Each row was made from one path, in order. Every step used is in the known rows, and no mark comes twice. Write each row's path.
Known rows
nudo > fofafu: [-0.43  0.97 -0.72 -0.78 -1.09  1.36 -1.94 -0.68  0.92  1.33 -0.28 -2.19
 -0.83 -1.43 -0.82 -0.74  0.86 -1.34 -2.15 -0.90 -0.19 -1.22  0.55  0.65
  1.74]
nanezen > poguge > sumen: [ 0.73 -0.31 -0.46 -1.16 -0.22  0.81 -1.30 -1.66  1.06 -0.38 -1.06  0.05
  0.27 -1.33 -1.11  0.93  1.16 -0.97 -1.25 -1.49 -0.36 -1.69  2.70 -0.30
  2.58]
fofafu > natif > fitez > tora: [-1.64  1.81 -0.78 -0.12 -1.89  0.79 -0.42  1.49  1.67  2.12 -0.68 -1.14
  0.57 -2.52 -1.00 -0.84  1.09 -1.07 -1.10 -1.28  0.23 -0.86 -0.49  0.31
  1.15]
poguge > fitez > nudo > fofafu: [-0.81  1.54 -0.28 -0.54 -3.12  0.99 -2.13  0.17  1.51  0.81  0.04 -2.43
 -1.35 -2.59 -1.07  0.31  0.55 -0.73 -2.73 -1.04 -0.05 -1.66 -1.48  1.07
  1.73]
natif > fetebo: [-0.53  0.35 -0.97 -1.17 -1.08  0.69 -1.29 -0.48  1.89 -0.22 -0.98 -2.51
  0.60  0.22 -1.33 -1.29  0.86 -1.20 -1.27 -1.31 -0.04 -1.22 -0.95 -0.34
  0.95]
fetebo > natif > fitez > tora: [-1.86  1.72 -0.60  0.10 -1.19  0.79 -0.48  1.89  1.64  2.02 -0.90 -2.06
  0.29 -1.74 -0.11 -1.04  1.29 -1.05 -0.54 -1.29  0.26 -0.98 -0.53  0.08
  1.18]
fofafu > natif > fitez > poguge > sumen > tora > geke: [ 1.40  0.21 -0.82 -0.58  1.63  0.14  0.35  0.60  0.20  0.28 -0.70  1.45
  0.84 -0.63 -1.01 -0.46  1.60 -2.16 -0.75  0.33 -0.38 -0.09 -0.72  0.25
  0.54]
nanezen > poguge > fitez > natif > fofafu: [ 0.17  2.00 -0.49 -1.09 -2.44  0.01 -1.63  2.37  0.98 -0.87  0.42 -1.47
 -0.59 -0.89 -2.01  0.31 -0.15 -0.71 -2.22 -1.65 -0.26 -0.58  0.57 -0.05
 -0.01]
tora > fitez: [-0.09  0.78 -1.05 -0.90  0.45  0.99 -0.59  1.16  1.72  2.45 -0.14 -0.01
 -0.44 -1.35 -0.84 -0.49  2.11 -1.36 -1.30 -1.11  0.13  0.07 -0.43  0.57
  0.99]
sumen > poguge > fitez > nudo > fofafu > natif: [-0.56  2.15 -0.02 -0.55 -3.14  1.05 -2.21 -0.06  0.82  0.66  0.34 -1.80
 -0.42 -1.60 -2.49 -0.16 -0.12 -0.90 -2.80 -1.46 -0.17 -1.64 -1.02  1.00
  0.98]
fetebo > natif: [-0.60  1.23 -0.38 -0.53 -0.77  0.73 -1.46  0.13  0.70  0.99 -0.32 -2.62
 -0.24  0.67 -1.04 -1.28  1.01 -1.51 -1.02 -1.44 -0.28 -1.47 -0.25  0.02
  0.09]
fofafu > natif: [-0.32  1.46 -0.66 -0.95 -2.00  0.82 -1.39 -0.49  0.67  1.08 -0.05 -1.31
  0.14 -0.57 -2.39 -0.99  0.74 -1.48 -1.86 -1.35 -0.32 -1.31 -0.19  0.31
 -0.04]
sumen > tora: [ 0.62  0.10 -1.01 -0.89  0.97  0.92 -1.03  0.19  1.82  1.81 -0.34 -0.07
  0.58 -1.13  0.15 -0.74  1.54 -2.27 -0.98 -0.23  0.12 -0.54  0.66 -0.38
 -1.16]
nanezen > poguge > sumen > tora: [ 1.74 -0.27 -0.66 -1.01  1.38  0.91 -1.13 -0.89  1.77  0.19 -0.85  0.59
  0.86 -1.02 -0.13  0.58  1.42 -1.73 -0.74 -0.53 -0.06 -1.27  2.84 -0.46
  0.54]
nudo > fitez > poguge > sumen > tora: [ 2.40 -0.24 -0.67 -0.78  2.03  0.93 -0.49  0.51  0.08  0.66 -1.21  1.00
  0.90 -2.10  0.11  0.16  2.29 -1.96 -0.79 -0.14 -0.11 -0.65  1.85 -0.40
 -0.88]
poguge > sumen > tora: [ 1.32  0.19 -0.67 -0.98  1.01  1.21 -0.94 -0.70  1.44  0.03 -0.75  0.88
  0.84 -1.29  0.01  0.19  1.45 -1.86 -0.54 -0.37  0.19 -0.74  2.08 -0.59
 -0.53]
poguge > fitez: [ 0.45  0.79 -1.03 -0.67 -1.42  0.70 -1.28  0.87  1.27  1.41  0.56  0.19
 -0.01 -0.71 -1.08  0.33  1.26 -1.27 -1.91 -1.57  0.26 -1.15 -1.54  0.02
  0.62]
fetebo > natif > fitez: [-1.92  1.90 -0.21 -0.24 -1.43 -0.04 -0.88  2.06  0.47  1.87 -0.60 -3.08
 -0.03 -2.24 -1.30 -1.03  1.06 -1.64 -1.02 -1.33 -0.24 -1.62 -1.52  0.31
  0.66]
fitez > nudo > fofafu > natif > fetebo: [-0.85  2.11 -0.36 -0.88 -3.40  0.79 -1.99 -0.64  1.78 -1.21 -0.80 -4.26
 -0.08 -0.18 -2.61 -1.20 -0.08 -0.56 -2.13 -1.23 -0.31 -1.96 -1.29  0.68
  1.35]
poguge > sumen > tora > fitez > natif: [ 1.49  1.66 -0.89 -1.03  0.60  0.39 -0.61  1.58  1.73  2.06 -0.12  0.13
 -0.14 -1.73 -1.32  0.02  1.33 -0.52 -1.44 -0.55  0.05  0.97  2.66  0.05
 -1.86]
nudo > fofafu > natif: [-0.10  2.15 -0.52 -0.73 -2.24  1.24 -1.98 -0.62  0.48  0.81  0.10 -2.12
 -0.41 -0.54 -2.42 -0.94  0.37 -1.26 -2.34 -1.21 -0.42 -1.62  0.36  0.98
  1.06]
fitez > natif: [-0.19  1.02 -0.90 -1.23 -1.43  0.00 -1.29  0.66  0.98  2.56 -0.13 -1.80
 -0.50 -1.99 -1.81 -0.83  0.71 -0.55 -2.30 -1.06 -0.39  0.17  1.45 -0.20
 -1.78]
tora > geke: [-0.44 -0.23 -1.20 -0.97  0.73  0.58 -0.14 -0.55  0.96  1.16 -0.20  0.43
 -0.58 -0.52 -0.66 -1.19  1.42 -1.88 -1.37 -0.26 -0.55  0.00 -1.90 -0.02
  1.74]

Write each row's path
[ 2.14 -0.77 -1.20 -0.76  2.39  0.44 -0.44  2.14  0.89  2.91 -0.74  0.57
  0.75 -0.44 -0.32 -0.50  2.86 -2.02 -1.19 -0.44  0.14  0.61  0.34  0.75
 -0.89]  sumen > tora > fitez > poguge
[ 2.29 -0.64 -0.78 -0.90  1.72  0.86 -0.81 -0.06  0.56  0.39 -1.11  1.16
  1.30 -0.67  0.02  0.19  1.98 -2.03 -0.66 -0.30  0.14 -0.49  2.37 -0.24
 -1.05]  fitez > poguge > sumen > tora
[ 0.26  0.70 -0.55 -0.45 -1.14 -0.14 -1.13  2.03 -0.68  2.23 -0.88 -2.16
  0.52 -1.96 -2.15 -0.68  1.51 -1.62 -2.18 -0.97 -0.38 -1.05 -0.57  1.37
  0.39]  nudo > fofafu > natif > fitez > poguge
[ 2.05 -0.48 -1.03 -0.72  2.97  0.60  0.49  0.27  0.12  0.38 -0.84  1.92
  0.23 -1.21  0.12 -0.49  2.25 -2.12 -0.77  0.51 -0.51  0.13 -0.53 -0.33
  0.67]  nudo > fitez > poguge > sumen > tora > geke
[-0.20  1.96 -0.34 -1.03 -1.92  0.32 -1.61  2.49  0.35 -0.71  0.49 -0.56
 -0.04 -1.18 -1.81 -0.12 -0.38 -1.09 -2.11 -1.52  0.07  0.02  0.18 -0.38
 -0.92]  sumen > poguge > fitez > natif > fofafu
[ 0.30  0.07 -0.72 -0.71 -0.23  0.83 -1.46  0.66  0.89  1.91  0.55  1.23
  0.73 -0.80 -0.92  0.28  0.88 -1.66 -1.95 -1.73  0.46 -0.68 -1.11 -0.34
  0.44]  sumen > poguge > fitez
[ 1.34 -0.70 -1.12 -0.90  1.44  0.38 -0.51  1.77  0.45  2.88 -0.80  0.05
  0.32 -0.54 -0.93 -0.49  2.72 -1.61 -1.57 -0.97 -0.04  0.41 -0.10  0.91
  0.02]  tora > fitez > poguge
[ 0.61  0.96 -0.76 -0.95 -0.93 -0.01 -1.48  1.44  0.81  2.75  0.67 -0.03
  0.15 -1.46 -1.93 -0.01  0.25 -0.58 -2.65 -1.58  0.11  0.33  0.63 -0.38
 -1.70]  sumen > poguge > fitez > natif
[-0.13  1.07 -0.98 -1.29 -1.63 -0.01 -1.39  0.30  1.83  0.61 -0.74 -3.31
  0.26 -0.24 -2.16 -1.33  0.30 -0.31 -1.84 -1.19 -0.20 -0.38  0.31 -0.47
 -0.84]  fitez > natif > fetebo
[-1.21  2.19 -0.01 -0.72 -1.77  0.93 -1.58  1.47  0.21 -2.08 -0.34 -2.68
 -0.40  0.39 -1.11 -1.14  0.21 -1.83 -0.78 -1.49 -0.24 -1.42 -0.61 -0.03
  0.46]  fetebo > natif > fofafu
[ 1.98  0.95 -0.39 -0.54  0.62  0.65 -1.05  0.91  0.05  0.28 -0.95 -0.18
  1.12 -1.50 -0.97  0.21  1.48 -1.81 -1.08 -0.25  0.05 -1.05  1.90  0.55
 -0.26]  nudo > fofafu > natif > fitez > poguge > sumen > tora
[ 1.80 -0.34 -0.71 -0.97  1.11  0.82 -0.54  0.23 -0.05  0.31 -1.24  1.17
  0.60 -0.95 -1.00  0.65  2.35 -1.21 -1.03 -1.13  0.05 -0.13  1.87  0.52
  0.85]  tora > fitez > poguge > sumen
[ 1.52 -0.26 -0.52 -0.90  0.79  0.79 -0.58  0.07 -1.02  0.04 -1.50  0.47
  0.31 -2.66 -0.79  0.41  2.38 -1.23 -1.36 -1.02 -0.39 -0.93  1.44 -0.15
  0.75]  nudo > fitez > poguge > sumen
[-1.53  1.13 -0.22 -0.82 -2.72  1.11 -2.08 -0.64  1.38  0.97 -0.56 -3.10
 -1.48 -3.11 -0.94 -0.40  0.62 -0.91 -2.51 -0.73 -0.35 -1.49 -0.60  0.92
  1.61]  fitez > nudo > fofafu
[-2.84  1.86  0.12 -0.65 -4.08 -0.17 -1.01  1.31  1.22  1.27 -0.77 -2.99
 -0.62 -5.03 -2.23 -0.36  0.66 -1.03 -2.12 -1.10 -0.45 -1.63 -2.63  0.82
  0.58]  fofafu > natif > fitez > nudo
[-0.85  1.97 -0.46 -1.23 -2.26  0.34 -1.42  1.89  0.50 -0.83 -0.11 -1.89
 -0.59 -1.66 -1.75 -0.76 -0.06 -1.10 -1.82 -1.18 -0.30 -0.10  0.81 -0.23
 -1.00]  fitez > natif > fofafu
[ 0.02  0.22 -1.04 -0.27 -0.14  1.44 -0.93  0.80  2.02  2.17  0.03  1.39
  0.92 -0.58  0.26  0.02  1.13 -1.02 -1.35 -1.59  0.81 -0.17 -0.28 -0.47
  0.99]  sumen > poguge > fitez > tora
[-3.02  0.97 -0.03 -0.71 -3.22 -0.11 -0.90  1.37  1.47  1.79 -1.04 -2.78
 -0.76 -5.57 -1.25 -0.22  1.04 -1.15 -1.88 -0.90 -0.29 -1.34 -2.53  0.52
  0.71]  natif > fitez > nudo
[-1.45  1.03 -0.94 -0.04  0.28  0.55  0.40  1.20  1.48  1.51 -0.60 -0.40
 -0.25 -0.61 -0.18 -1.43  1.36 -1.48 -0.56 -0.43 -0.22 -0.10 -2.16  0.09
  2.29]  fetebo > natif > fitez > tora > geke
[ 0.54  2.52 -0.39 -1.12 -0.73  0.70 -0.87  2.47  1.05 -1.57 -0.15 -0.23
 -0.22 -1.36 -1.29  0.01  0.53 -0.99 -1.07 -0.76  0.07  0.56  2.02 -0.05
 -0.99]  poguge > sumen > tora > fitez > natif > fofafu
[ 1.93 -0.84 -1.06 -0.84  2.62  0.58  0.13 -0.37  0.64  0.20 -0.75  2.05
  0.57  0.14 -0.06 -0.43  1.92 -2.22 -0.68  0.40 -0.33  0.32  0.04 -0.12
  0.48]  fitez > poguge > sumen > tora > geke
[-1.54  2.21 -0.67 -0.03 -2.03  1.02 -0.81  1.45  1.53  1.91 -0.64 -1.76
  0.17 -2.50 -0.94 -0.84  0.85 -0.90 -1.37 -1.12  0.20 -1.06 -0.05  0.65
  1.86]  nudo > fofafu > natif > fitez > tora
[ 0.73  1.57 -0.99 -0.96 -1.92 -0.14 -1.34  1.59  1.16  2.34  0.67 -0.87
 -0.40 -1.12 -2.03  0.04  0.63 -0.29 -2.60 -1.41 -0.02 -0.07  0.34 -0.12
 -1.57]  poguge > fitez > natif
[ 0.10 -0.16 -1.25 -0.34  1.15  1.05  0.08  0.28  1.76  1.54  0.10  2.38
  0.30  0.34  0.17 -0.61  1.18 -1.50 -1.14 -0.64  0.21  0.51 -2.02 -0.32
  2.12]  sumen > poguge > fitez > tora > geke
[-1.07  0.86 -0.34 -0.76 -3.18  0.42 -1.42  0.69  1.92  0.93  0.00 -1.29
 -0.85 -3.01 -1.18  0.57  1.04 -0.81 -2.32 -1.32  0.02 -1.42 -2.73  0.36
  0.48]  poguge > fitez > nudo
[-2.40  1.62 -0.04 -0.56 -3.13  0.60 -1.72  0.67  1.14  1.53 -0.73 -3.60
 -1.36 -4.71 -1.16 -0.28  0.63 -0.98 -2.46 -0.74 -0.30 -1.57 -1.35  1.16
  1.97]  natif > fitez > nudo > fofafu
[-1.00  2.26 -0.13 -0.74 -3.53  1.03 -2.06 -0.52  0.93  0.38 -0.16 -2.96
 -0.92 -1.99 -2.48 -0.68  0.18 -0.88 -2.64 -1.09 -0.52 -1.85 -0.51  1.15
  0.93]  fitez > nudo > fofafu > natif
[-0.25  2.49 -0.42 -0.72 -3.79  0.76 -2.01 -0.01  1.92 -1.37 -0.30 -3.64
 -0.04  0.27 -2.75 -0.63 -0.07 -0.39 -2.37 -1.52 -0.07 -2.13 -1.88  0.79
  1.54]  poguge > fitez > nudo > fofafu > natif > fetebo
[-0.11  0.14 -0.47 -0.35 -0.19 -0.46 -0.81  2.49 -0.68  2.43 -1.19 -2.40
  0.63 -1.32 -1.31 -0.90  1.91 -1.88 -1.29 -1.16 -0.30 -0.97 -0.88  0.71
 -0.28]  fetebo > natif > fitez > poguge
